Each row was made from one small tree. Brackets hold a mark, then the marks that hang from it, in the order of their numbers. Every link used is in the known rows. Write each row's tree.
Known rows
(j_197 (j_479 j_617 j_976)): [-10.3   0.6 -10.0 -12.0   9.1 -23.8 -15.2   1.8 -15.5 -10.2 -10.0  -5.6
 -11.5  12.2 -12.6   8.2   1.7  -5.7   8.2  10.8  -2.7  -2.3]
(j_988 (j_479 (j_976 j_103))): [  7.1 -13.4  -4.8  15.0  -5.0  -6.9 -18.8   1.1   1.1   2.2  -8.4  -7.3
 -13.7  -4.0  -2.3  16.1 -18.9 -12.0  23.7  14.1  16.5   5.1]
(j_103 j_976): [ -4.6 -15.1   0.7   8.5  -2.7  -3.4 -11.4  10.3 -21.4   5.5   0.8  10.0
 -16.7   0.1 -25.1  -0.5  -8.2 -19.4  -1.3  -7.7  -9.3 -15.3]
(j_617 j_103 j_479): [ -6.3   6.7  16.5   2.3  -0.8   8.5 -12.6  16.5 -11.1 -11.2  -2.8  14.6
 -14.7  -9.1 -11.1  26.1  -4.6 -21.0  13.0  39.6 -15.4 -14.4]
(j_617 (j_479 j_197 (j_976 j_103))): [-13.1 -13.8   6.9  -3.9  17.6  -2.7 -27.4  -3.4   2.5 -10.3 -10.8  -9.9
   6.8 -24.2 -29.3  19.5  -1.6   2.7   9.8  31.2  -3.7  -6.1]
(j_479 j_103 j_197 j_617 j_976): [-23.5  -4.0 -22.2  -9.8   7.6 -41.5 -28.4 -25.8  -7.1  -4.3 -27.2  -4.2
  26.8  -2.1 -15.7 -35.2  15.9  29.7 -16.9  21.8  -2.4 -18.5]
(j_988 (j_479 j_103)): [  9.3 -10.7 -14.1  22.4 -13.5 -10.7 -20.1   5.6   5.1   1.0 -16.7   7.9
 -16.6   7.0   2.5  11.4  -5.7  -9.8  -4.6   2.8  11.2 -10.3]
(j_479 j_103): [  2.7 -17.0  -5.9   5.2  -3.6  -6.7 -20.1   1.4  -0.7  -6.2 -12.8  11.1
  -3.5  -5.5  -4.0 -20.2  -5.1 -18.5 -19.1  11.4   0.4 -16.0]
(j_988 (j_479 j_103 j_617 j_976)): [ -6.7  -1.8 -22.0   5.5  -9.8 -26.0 -23.9  -7.9  -2.2  -1.2 -29.3   6.6
  -4.0  16.7   4.9  -0.2  -7.3   6.1   7.3   6.3  16.3 -11.4]
(j_197 (j_479 j_103 (j_976 j_617))): [ -4.6  -6.6  -6.4  -2.2   0.2 -22.1 -13.5  -4.5   0.8  -9.8  -4.6  -3.9
 -14.0   0.8  -7.4   1.5  15.9  -2.8  -4.0  22.2  -6.7  -0.6]
(j_197 (j_479 j_103)): [  5.5  -7.5  -3.9  11.0  -1.5 -15.4 -11.4   5.9   0.4 -10.2  -4.8   1.4
 -19.5  -0.5 -10.2  12.1  13.6 -12.7 -15.7  12.0  -6.8  -9.8]
(j_988 (j_479 (j_103 j_976) j_617)): [ -2.8  -3.7 -16.1  19.9 -20.5 -23.7 -21.7  -3.5  -6.9   4.2 -22.2  17.6
  -9.3  23.5   3.6   7.4   0.4   3.9  -4.1  -2.8  12.1 -23.3]
(j_103 (j_479 j_617) j_976): [-18.4 -17.1 -11.1  10.8 -16.5 -10.9 -10.8  14.5 -21.4  11.4 -16.7  13.4
  -7.5  25.3 -10.4  17.4 -21.1   1.1   5.0  -4.6  -4.8 -26.2]
(j_988 (j_479 j_103 j_197 j_617 j_976)): [ -9.0  -1.5 -25.6  12.1  -5.9 -35.3 -25.9 -13.6   0.0   2.1 -26.6  -3.3
   4.2  10.1  -5.6   0.8   8.8  23.8  -2.9   9.7   9.7 -11.8]
(j_103 (j_479 j_617 j_976)): [-17.9 -17.1 -19.0 -10.0  -0.6 -10.5 -17.0  11.9 -11.4   1.6 -24.0  -1.2
   1.4  18.6  -2.0   4.9 -35.7  -3.4  15.7  10.4   4.2  -9.2]
(j_976 j_103 j_479): [  0.0 -21.9  25.9   3.4   6.8  11.4 -19.2   7.4 -12.8 -11.3   0.1  -2.6
 -10.5 -33.4  -2.9  -3.0 -22.3 -23.2   6.1  38.0  12.9   6.9]
(j_479 j_617): [ -8.8 -11.4  -8.9 -16.7   3.0 -12.2 -28.1   4.5 -22.0  -2.6 -12.5  10.3
   3.7  22.9   1.7 -19.9 -18.6 -18.9  -3.7   4.6   5.1 -13.8]
(j_976 j_103 (j_479 j_197) j_617): [ -5.9 -26.2  26.8  -1.4   1.7  -1.3 -30.6  -6.3  -8.1  -3.2  14.1  -9.5
   1.8 -22.9   5.7 -14.9   4.6   0.1  -6.8  55.5   3.4  12.1]
(j_988 j_479): [  9.6 -11.3 -11.7  16.2  -6.2  -4.4 -20.2  14.8  -2.6   3.5  -9.0   1.6
 -21.7  10.8  -1.6  19.4 -15.5 -19.1   6.6  -2.7  10.2  -2.1]
(j_988 (j_479 j_617 j_976)): [ -6.4  -2.9 -20.1  -0.7  -2.6 -19.9 -24.0   1.5 -10.3   1.5 -21.2   0.7
  -8.7  19.9   0.1   7.7 -17.7  -3.1  18.8   1.1  15.5  -3.2]
(j_197 (j_479 j_103 j_976)): [ -2.9  -3.4  -8.3   3.6   4.6 -20.0  -9.3  -0.5  -0.1 -12.3 -10.2  -5.3
 -15.7  -7.6 -17.0   8.2  11.0  -5.4  -3.1  15.3  -5.7  -3.7]
(j_988 (j_479 (j_103 (j_976 j_617)) j_197)): [  1.6 -10.0 -14.8  31.5 -17.1 -24.3 -21.2  -4.7   3.7   9.7  -9.0   3.1
  -9.3   6.4  -8.5  12.0  19.5  15.4 -15.5   5.1  -0.7 -15.1]

Write each row's tree
[  3.9 -31.5  11.5  10.6 -11.7   2.1 -20.8   2.4  -3.6   3.0  -3.1   0.3
   5.6   1.4  11.7   5.0 -28.6 -17.2   9.7  33.8  12.8  -8.3]	(j_976 (j_103 (j_479 j_617)))
[-20.0  -5.8   2.2  -1.4   1.9  -7.5 -14.0  10.8 -32.9  -1.6 -10.9  13.9
 -16.3  -0.2 -22.4  -2.5  -9.2  -8.1  -0.3  -2.7  -4.4 -14.8]	(j_103 (j_976 (j_479 j_617)))
[-13.8  10.2  15.1  18.4  -3.1  -5.4  -8.8   7.2 -14.9  -2.5   1.6  10.6
 -11.1 -15.6 -31.8  33.4  19.8   5.0   3.5  34.7 -28.4 -22.6]	(j_617 (j_103 j_976) (j_479 j_197))
[ -8.5  -2.0 -23.5   5.3   0.8 -28.8 -25.8  -4.7  -7.7   4.8 -19.1  -9.1
  -0.5  13.4 -10.1   8.5  -1.5  14.4   8.5   4.8   8.1  -3.7]	(j_988 (j_479 j_197 j_617 j_976))
[  1.8  -6.6 -18.2  14.4  -7.5 -15.6 -18.2  -0.9   5.5  -1.4 -21.6   1.3
 -13.3   0.9  -4.0   7.5  -8.5  -3.0   8.4   6.2  12.1  -4.7]	(j_988 (j_479 j_103 j_976))
[  5.4  -8.5 -12.2  28.6 -18.1 -14.1 -16.1   3.7   0.5   4.9 -15.5  12.2
 -19.4   7.4  -4.8  15.3  -0.4  -4.4  -4.0  -3.2   7.3 -15.6]	(j_988 (j_479 (j_103 j_976)))
[  5.1 -15.8  -2.9   9.2  -9.0  -8.8 -23.0  -2.6   2.6   4.5  -3.3  -5.8
 -11.7   4.5   6.7   9.7 -13.6  -9.2  22.0  21.1  15.6   8.5]	(j_988 (j_479 (j_976 j_103 j_617)))
[  2.9 -15.3  -6.6  15.3  -4.8 -18.0 -25.2  -9.0   4.7   8.1  -0.7 -15.2
  -4.1  -2.2  -3.5  10.5   2.3   8.6  11.5  24.3   8.0   7.9]	(j_988 (j_479 j_197 (j_976 j_103 j_617)))
[ -1.1  -5.5 -19.2  13.3  -4.6 -23.9 -28.5   2.0  -7.5   6.6 -13.3  -2.3
  -3.9  20.1  -3.8  12.3   0.7   7.5  -4.3   0.8   7.2  -9.8]	(j_988 (j_479 j_197 j_617))
[ -7.6   7.1  15.6  13.9  -8.2  -0.3   0.5  15.3 -29.9  -0.8   5.7  14.7
 -24.5 -14.5 -15.9   3.2  -2.2 -17.6   8.5  27.3 -17.4  -9.1]	(j_617 (j_103 (j_976 j_479)))
[  2.7 -10.3   5.4   3.6   7.3 -11.4  -9.8   1.3  -3.8  -8.6   2.8 -13.1
 -15.6 -11.8 -15.2  16.4   0.7 -14.2  12.9  23.1  -1.9   6.7]	(j_197 (j_479 (j_976 j_103)))
[-10.7 -18.5   1.6 -10.0  -0.8  -7.5 -35.2  -2.2   2.8  -4.3  -1.9   6.9
   3.5   6.9  -1.5  -5.3  12.9  -0.8 -16.4  29.3  -8.4 -11.2]	(j_976 (j_617 (j_479 j_103 j_197)))
[  3.1  -8.3 -15.8  34.7 -14.0 -23.3 -18.3  -2.4   2.9   7.8 -12.9   2.0
 -11.4   0.6 -15.4  16.6  15.9  13.6 -14.2   0.1   0.3 -16.5]	(j_988 (j_479 (j_103 j_976) j_197))
[-18.2  -4.9  -2.8 -12.4   6.4  -9.6 -23.3   6.2 -20.0 -15.1 -26.0  13.8
  -5.4  -4.4  -1.6 -19.7 -11.0  -5.5 -13.6  15.9   7.2 -12.2]	(j_976 (j_479 j_103 j_617))
[-10.3 -16.4  18.7   0.7   8.4  -7.9 -27.4  -5.6 -17.6  -7.9  -4.5  -6.8
   7.3 -23.8  -4.7  -9.6  -5.6   2.9  -4.4  41.4  10.0  -0.3]	(j_976 j_103 (j_479 j_197 j_617))
[ -2.2  -9.9 -17.6   9.2  -0.6 -20.0 -24.7  -1.2   0.3   7.5  -5.8 -13.2
  -8.5   5.9  -9.5   9.7   2.7   9.5   7.5  11.2   2.7   5.8]	(j_988 (j_479 j_197 (j_976 j_617)))
[-20.3  -5.2 -17.4 -19.0   1.9 -28.7 -25.4 -17.4 -10.8  -8.8 -31.5   9.5
  15.5   7.6  -1.3 -36.6  -7.2   4.5  -1.2  16.7   7.7 -17.8]	(j_479 j_103 j_617 j_976)
[  1.1 -31.1  27.8  -5.4  -8.1   8.3 -34.9  -7.1   4.0  -3.2  12.3   4.3
   4.1  -1.8  15.1   0.9  -6.1 -20.1   7.2  50.4   7.2  -1.3]	(j_976 j_103 (j_617 j_479))
[  1.2 -12.3   7.1  -1.5   2.7 -13.1 -14.3  -2.7  -2.9  -6.7   8.3 -11.6
 -14.0  -3.2  -6.0  10.2   5.9 -11.6  11.1  30.3  -2.3   9.5]	(j_197 (j_479 (j_976 j_103 j_617)))
[-11.8 -21.3 -18.1   5.4   6.1  -9.4 -13.1  13.2  -1.6   5.8 -14.6 -16.3
  -0.7  -4.1 -20.8  13.8 -20.0   5.9   5.6  13.7  -8.1  -2.1]	(j_103 (j_479 j_197 j_976))
[ -7.9   7.6  14.0  16.8  -5.6  -5.0  -0.5  12.7 -28.4   0.9   6.9   9.6
 -20.8 -17.5 -21.0   4.4   5.7  -8.9   3.5  28.8 -21.4  -9.2]	(j_617 (j_103 (j_976 (j_479 j_197))))
[-13.9 -16.0   6.2  -1.5  -6.8  -3.2 -20.9   6.4 -16.1   4.2   2.7  14.6
 -12.9  10.3 -16.0   5.2   1.8 -11.6  -0.1   5.8 -11.6 -15.8]	(j_103 (j_976 (j_617 j_479)))
[ -0.4  -7.0  -0.7  13.6  -9.5 -19.4 -10.4   1.6  -3.8  -5.1   0.3   6.5
 -20.7   5.0 -11.0  12.1  22.2  -5.2 -15.7  11.2 -11.5 -13.4]	(j_197 (j_479 (j_103 (j_976 j_617))))
[-18.0  -7.4  -6.4  -4.0  14.8 -11.5 -26.6  -4.9   6.2 -13.4 -23.6  -1.8
   6.7 -20.0 -30.6  11.5   8.9  11.7  -5.7  23.2  -8.1 -16.2]	(j_617 (j_479 j_103 j_197 j_976))
[-20.5  -4.5  -4.5 -12.4  17.9 -12.5 -25.8  10.1 -25.5  -8.9 -15.5  -2.6
  -2.3  -7.4 -16.2 -10.7  -5.3   3.0 -12.4  14.0  -0.8  -4.1]	(j_976 (j_479 j_197 j_617))
[-12.3  -9.1  -2.1   2.8  13.1  -9.1 -20.2   7.4 -10.3 -11.5 -15.9  -1.5
  -7.3 -27.6 -20.4 -11.0   4.4   3.6 -23.8  19.2  -4.1  -6.0]	(j_976 (j_479 j_103 j_197))
[ -8.9  -5.8  12.0  -6.3  -4.6  -3.1 -25.4   4.0  -7.3  -1.2  10.4   6.8
  -3.5   5.4   0.7   2.9  12.8  -5.9  -1.4  45.1 -17.8  -6.1]	(j_976 (j_617 j_103 (j_479 j_197)))
[ -0.2 -10.9 -14.0   2.8  -4.5 -11.0 -22.1   4.8  -1.9   3.6  -8.1  -3.7
 -16.9  12.3   0.7   8.9 -13.3  -8.9  18.3   7.5  10.4   6.8]	(j_988 (j_479 (j_976 j_617)))
[  7.5  -9.9 -17.0  28.7  -9.2 -20.3 -22.5  -0.3   8.3   4.5 -13.9  -1.9
  -8.6   0.1  -8.0  12.6  10.2   7.5 -15.2   6.1   4.5 -11.2]	(j_988 (j_479 j_103 j_197))
[ -6.2 -24.3   5.0  -5.0   8.9 -17.5 -27.0 -18.9  -1.2   4.1  10.0 -22.3
  15.0 -18.8 -12.5 -21.6   7.0   8.8   3.9  42.8  -4.4   9.9]	(j_479 j_197 (j_976 j_103 j_617))
